Every row comes from one small tree of marks. The marks that hang from a mark follow it in brackets, in alphabetical order. Every link used is in the known rows. Which tree was each row made from?
(in the rows, 128 means zero)
Known rows
danafat[vesu]: [140 138 107 158 117 142 140 121 147 152 121  78 112 151 167 129 113 124
 146 106 135 167 124 144 147 118 118 129  82 138 124 144]
votise[lamum[nenil[pulus] panaran vusit]]: [ 95 153 170 127 199 155  97 216 143 146 152 164  70 195 192 128  88 188
 193 188 181  56 164 100 118  86 128 129 129 145 153  82]
votise[lamum[panaran vusit]]: [ 99 156 152 147 189 154 140 176 149 160 160 141  96 154 199 149  80 153
 239 182 171  92 139  87  98  70  98 155 107 182 167  82]
danafat[vesu[bofasek nenil pulus]]: [127 180 116 124 107 158 161  91 160  83 154 106 170 115  74 117 146 118
 121 124 169 138 124 114 102 131 177  91  95 135 155 139]
votise[panaran[vusit[lamum[nenil[vesu]]]]]: [ 99 125 103 126 204 152  84 193 134  90 176 149 116 109 130 127 119 151
 190 126 129  93 129 137 107  93  89 136 144 171 128  66]
vusit[lamum]: [109 124 134 136 133 107 139 149 114  95 128 105 117 124 141 105 102 123
 147 108  94 148 125 137 144 130  96 136 144 107 125  89]
danafat[vesu[bofasek nenil panaran pulus]]: [136 181 111 127  83 145 182  84 162  94 119  92 163 106 104 117 176 112
 108 101 158 161 127 116 103 129 177  98 106 105 154 166]
vesu[bofasek nenil panaran[vusit] pulus]: [122 151 127  83 108 125 190  88 138  85 109 135 176 108  91 108 176 110
 115 108 115 141 137  69  54 116 184 111 108 107 173 137]
vesu[bofasek[nenil] panaran pulus]: [102 164 168 119  70 126 165  71 114 131  82  85 149 118 175 117 165 144
  81 108 112 155 132 123 100 118 150 119 116  86 156 141]
votise[lamum[nenil[danafat]] panaran[vusit]]: [129 106 188 157 195 150  74 219 176 103 192 178  87 158 179 155  95 223
 185 181 200  90 133 143 113  97  87 171 134 193 122  79]
vusit[lamum[nenil panaran]]: [ 89 120 142 126 155 103 110 199 142 103 179 130 109 152 168  89  90 165
 179 122 102 107 132 140 139 112 101 144 163 101 110  63]
lamum[vusit]: [136 111 125 126 150 130 131 137 111 155 101 122 120 150 168 125  92 118
 170 115 107 132 140 101 111 111 112 148  94 147 135 121]
nenil[danafat[vesu] pulus]: [148 152 134 147 138 136 128 118 137 116 119 123 105 141  98 152  96 151
 107 164 167 133 148 156 188 157 137 101 132 129 115 146]
votise[lamum]: [126 126 178 153 128 141 130 176 141 137 135 117  82 167 190 126 116 154
 152 134 152 143 117 132 131 117 110 149 115 150 142 112]
fotev[vesu]: [142 101 114 135 101 117 109 125 111 150 140 136 124 141 108 118 142  85
 117 108 105 109  98 139 140 137 135 131 127 133 108 138]
fotev[nenil vesu[bofasek pulus]]: [119 144 136 118  91 121 100  93 125 111 182 164 180 109  21 122 191  74
  90 145 136  27  71 109 114 156 192  86 170 113 144 156]
danafat[vesu[panaran]]: [154 136 102 160  92 132 164 113 148 161  88  68 108 142 198 126 146 117
 133  82 125 193 126 148 149 115 122 132  90 106 126 172]
bofasek[nenil]: [122 105 124 146 105 138 131 102 104 173 102  94 121 120 174 128 100 128
 114 117 103 175 128 139 127 118  91 155  92 139 116 122]
fotev[vesu[bofasek]]: [128 134 133 109  93 106  93 125 116 121 159 127 163 143  99 121 161  95
 116 129 103 104  98 121 115 123 148 136 147 121 132 136]
votise[lamum panaran]: [123 140 177 186 151 173 109 201 153 123 162 131  78 154 194 149 120 188
 191 154 184 110 120 139 120  99 101 157 129 177 154 101]
panaran[vusit]: [126 100 119 112 147 119 144 134 128 148 108 123 119 157 158 122 102 124
 160 119  96 148 136  97  99 101 119 145  80 142 140 112]
lamum[nenil vusit]: [144  80 139 111 148 121  93 184 122 151 115 136 109 187 185 100  97 150
 148  96 106 118 142 124 116 117 118 155 103 131 108 114]
vesu[bofasek nenil[danafat] panaran pulus]: [150 141 165 107  76 111 173  90 147  59 135 149 180  99  59 119 165 133
  82 112 137 144 123 124 103 173 178 111 162 106 133 149]
panaran[vusit[lamum]]: [ 97 121 113 111 180 107 149 134 117 100 124 116 125 117 141 120  90 118
 171 132  93 140 137  97 112  96  90 138 111 128 144  78]
bofasek[nenil[pulus]]: [111 131 130 137 119 146 126 104  84 163  76 106 103 129 150 133 106 140
  87 144 111 147 151 130 146 126 118 123 105 116 132 128]
lamum[nenil[danafat pulus]]: [150  89 178 116 120 108  82 184 124 109 126 160  90 190 123 104 105 190
  77 132 127 114 145 169 176 176 145 124 162 102  87 126]
bofasek[nenil vesu]: [105 108  85 155 111 148 132  61  97 207  87  72 124  89 184 153  86 134
 118 140 101 196 145 155 127 100  66 165  86 140 118 120]

Which tree is each row?
[140 150  97 102  78 116 123 107 100 103 119 145 164 107  46 117 200  69
  71 131 110 111 117 102 114 139 185 107 170  85 142 168]
fotev[vesu[bofasek nenil[pulus] panaran]]
[102  98 125 100 176  98 113 171 128  99 135 128 120 143 156  96  96 144
 153 115  94 129 142 117 115 101  95 147 119 115 121  72]
panaran[vusit[lamum[nenil]]]
[152 127 107 134 117 125 107 119 111 132 130 171 132  83  34 156 174  81
  79 134 132  97 102 148 173 194 150  92 201 124 116 183]
fotev[nenil[danafat pulus vesu[panaran]]]
[140 114 110 143 107 132 124  81 106 161 115 119 142  65 130 159 135 104
  94 109 119 186 112 173 152 151  77 149 139 165  90 146]
bofasek[nenil[danafat vesu[panaran]]]
[118 135 141 120  68 108 138  96 108 151  89  73 159 118 196 131 159 130
  98 114  88 195 130 123 105 102 114 162 124  92 145 150]
vesu[bofasek[nenil] panaran]
[165 119 124 161 102 115 152 106 156 134 119  94 125 126 155 150 120 135
 123 110 147 185 125 166 175 147 107 142 122 131  98 163]
nenil[danafat[vesu[panaran]]]
[108 109 145  93 190  99 108 165 119  73 131 156 113 136 107 117  84 164
 125 160 121 105 158 127 147 129 106 125 153 106 112  77]
panaran[vusit[lamum[nenil[danafat pulus]]]]
[107 172 129  80 129 135 156 103 127 115 112 124 153 120 118 120 189 102
 130  97 116 126 119 103  81 117 164  94 120 132 166 130]
nenil[vesu[bofasek panaran[vusit] pulus]]
[167  83  97 119 121 106 171 103 139 114 117 159 155  86  89 140 127 103
 124 111 111 185 136 108 106 141 122 157 122 144 110 145]
vesu[nenil[danafat] panaran[vusit]]
[140 125 136 140  84 124 156  97 119 145  99 134 110 136 121 102 180  92
  89  78 116  96 105 141 140 149 165  97 125 100 119 153]
fotev[vesu[panaran pulus]]
[149  96 159 106 167 117  83 175 113 119 115 172 101 173 125 123  83 173
 114 151 137  88 165 134 155 151 131 129 144 124  97 116]
lamum[nenil[danafat pulus] vusit]
[131 123 112 118  86 104  76 114 119 125 187 148 188 105  42 133 180  61
 102 149 111  63  69 112 118 144 159 126 176 114 138 164]
fotev[nenil vesu[bofasek]]
[139 114  86 135 128 142 138  89 111 131 112 145 128  87  58 154  92 131
  99 165 133 152 157 148 143 158 122 122 144 132 110 130]
bofasek[vesu[nenil[danafat pulus]]]
[155 120 102 126  89 133 165 128 106 126  69 132 109 122 104 110 162 104
  86  95 104 165 146 117 128 153 168 111 137  85 130 165]
vesu[nenil[pulus] panaran]
[123 115 117 109 196 134  76 180 145 142 202 189 136 139 118 138  83 144
 199 143 145  79 131 137 125 126  99 145 150 193  90  87]
lamum[nenil[danafat vesu] panaran vusit]
[125 165 104 113 119 116 156 101 155 137 108  66 158 134 186 141 152 118
 153 123 125 182 137  98  99  77 130 140  86 112 164 155]
danafat[vesu[bofasek panaran[vusit]]]
[145 113 114 149  75 125 134  85 123 153 132 159 138  99  65 114 203  60
  78 100 124  54  79 131 139 170 181  88 158  98 120 182]
fotev[nenil vesu[panaran pulus]]
[162 108 109 169 118 122 114 106 157 132 174 133 151  97  74 161 116 104
 122 146 159 122  95 150 167 167 118 130 147 146 102 169]
fotev[nenil[danafat[vesu]]]
[114  89 138 102 181  88 109 163 135  81 152 148 129 130 129 112  80 155
 147 137 110 127 140 132 134 122  86 151 143 128 101  72]
panaran[vusit[lamum[nenil[danafat]]]]
[128 145 134 169 124 153 147  51 137 139 132 105 133  91 127 157  88 149
 100 150 172 154 131 166 161 141  96 120  88 163 100 129]
bofasek[nenil[danafat[vesu[pulus]]]]
[145 126 112 131 137 138  90 128 111 122 160 181 136  90   7 154 145  87
  93 155 141  73  97 147 171 197 149  87 194 149 113 159]
fotev[nenil[danafat pulus vesu]]
[107 132 133 107 186 137  99 192 125 155 132 167  87 193 166 113  86 171
 182 158 126  61 171  99 119 100 145 122 127 121 134  95]
lamum[nenil[pulus] panaran vusit]
[125 188 145 134  85 134 173  93 159 117 103  67 138 144 168 120 172 140
 117 100 148 156 129 130 122 118 166  98 105  90 160 159]
danafat[vesu[bofasek panaran pulus]]
[104 148  77 113 148 159 134  81  81 178  64 114 114  86 134 151 150  93
  98 130 109 154 151 118 125 107 112 110 102 140 142 139]
bofasek[nenil[pulus vesu[panaran[vusit]]]]
